Every row comes from one small tree of marks. Brackets hold a mark, then the marks that hang from it, in alphabetical order. Every link used is in the known rows. Which tree was each row made from?
In the rows, 128 means zero.
Known rows:
(sigirot begot (fabus bovo)): [128  84 131 131 140 104 118 134 108 130 129  95 115 140 118 121 109]
(somomo (zizo (fabus bovo))): [165 109 138 107 132 106  79 130 129 140 162  88 119 110 126 146 175]
(begot (sigirot (fabus dokek sekod (zizo somomo)))): [ 77  78 151 128 140  84 103 144 162 137  99 106 172 198 160 164 155]
(sigirot begot (fabus bovo sekod)): [129  80 160 141 133 106 105 135  96 123 120  83 114 147 127 113 123]
(bovo (fabus sekod sigirot)): [140 117 144 133 128 100  79 134 131 119 134 123 141 142 127 137 128]
(begot (sigirot (fabus dokek sekod))): [ 82  97 147 115 145 104 102 143 134 113 129  96 168 168 130 132 143]
(fabus bovo sekod sigirot (zizo somomo)): [102  66 184 151 129  59 106 138 152 149 128 136 150 151 151 159 174]
(begot (sigirot (fabus bovo dokek sekod (zizo somomo)))): [ 71  56 167 134 152  64 105 151 160 134 111 102 180 186 149 171 174]
(sigirot begot): [133 115 127 139 129 126 142 122 117 141 123 114 119 142 136 108  98]
(fabus bovo dokek (sigirot begot) zizo): [ 84  51 171 141 140  46 122 134 162 153 163 144 178 161 137 141 112]
(bovo (fabus dokek sekod sigirot zizo)): [113  89 165 137 127  71  69 136 171 127 136 144 181 175 143 164 121]
(bovo (fabus (sigirot begot) zizo)): [138  98 119 143 125  85 104 127 150 149 129 137 142 172 134 144  76]
(somomo (bovo (fabus dokek sekod sigirot)) zizo): [169 107 129 105 137  75  45 133 155 142 176 102 177 149 152 149 133]
(zizo (fabus bovo dokek sekod (sigirot begot)) somomo): [ 89  42 205 125 146  49  77 140 139 145 149  87 150 151 161 124 171]
(fabus bovo sekod): [123 103 173 144 134 110 117 135 115 117 132 113 135 123 125 128 160]
(sigirot begot (fabus bovo dokek (zizo somomo))): [100  47 152 138 143  65 111 139 159 150 109 109 152 180 157 160 125]
(begot (sigirot (fabus sekod zizo))): [100 106 136 128 126 113 108 139 132 128 111 107 143 181 128 145 132]

Which tree is each row?
[121  93 151 117 132  68  56 140 169 136 154 132 185 178 151 156 114] | (somomo (bovo (fabus dokek sekod sigirot zizo)))
[151 123 142 148 116 121  89 130 143 121  99 126 138 167 138 157 119] | (bovo (fabus sekod zizo))
[111  78 149 138 142  75 131 131 122 146 160 124 138 128 121 114 118] | (fabus bovo (sigirot begot))
[152 108 167 107 122 110  57 127 141 132 151  84 143 139 154 138 173] | (somomo (zizo (fabus dokek sekod)))
[126  71 165 150 122  96 103 134 116 134 111  99 121 170 133 133 115] | (sigirot begot (fabus bovo sekod zizo))
[ 96  98 118 114 155 101 126 147 123 121 140 101 144 139 104 141 144] | (begot (sigirot (fabus bovo)))
[207 141 106 118 127 125  66 127 127 137 140  85 132 141 147 143 131] | (somomo (bovo (fabus sekod)) zizo)
[111 100 141  85 144  97  72 142 155 144 143  90 145 147 169 138 161] | (zizo (fabus dokek) (somomo bovo))
[102  43 181 150 136  67  98 139 147 143  99  97 151 187 164 153 139] | (sigirot begot (fabus bovo dokek sekod (zizo somomo)))
[111  96 170  96 137  99  61 142 143 137 134  78 144 154 177 130 174] | (zizo (fabus dokek sekod) (somomo bovo))
[116  92 155 127 122  75  90 136 152 162 133 127 145 165 169 145 147] | (fabus sekod sigirot (zizo (somomo bovo)))
[ 87  46 176 114 153  47  90 140 150 152 157  98 152 144 154 132 158] | (zizo (fabus bovo dokek (sigirot begot)) somomo)
[135  96 148 147 123  80  80 135 161 143 104 133 146 171 156 169 140] | (bovo (fabus sekod sigirot (zizo somomo)))
[ 94  74 171 121 131  56  83 140 172 159 144 132 179 175 178 151 149] | (fabus dokek sekod sigirot (zizo (somomo bovo)))
[107  55 182 162 130  57 120 132 140 162 122 122 141 165 158 140 144] | (fabus bovo sekod (sigirot begot) (zizo somomo))
[110  79 152 113 128  86  69 142 159 144 111 102 156 187 176 157 142] | (sigirot (fabus dokek sekod (zizo (somomo bovo))))
[160 126 122 125 136 117  81 138 130 133 105  91 130 153 162 143 139] | (zizo (somomo (bovo (fabus sekod))))
[ 91  56 195 143 145  58 111 135 131 135 163 116 169 145 137 113 133] | (fabus bovo dokek sekod (sigirot begot))
[117  66 163 152 133  59  87 132 169 151 108 124 169 195 173 155 114] | (bovo (fabus dokek sekod (sigirot begot) (zizo somomo)))
[ 84  81 138 109 145  80  90 149 160 147 118  93 176 200 169 157 147] | (begot (sigirot (fabus dokek sekod (zizo (somomo bovo)))))
[134 114 153 101 128 118  68 139 122 141 124  74 111 143 168 123 171] | (zizo (fabus sekod) (somomo bovo))
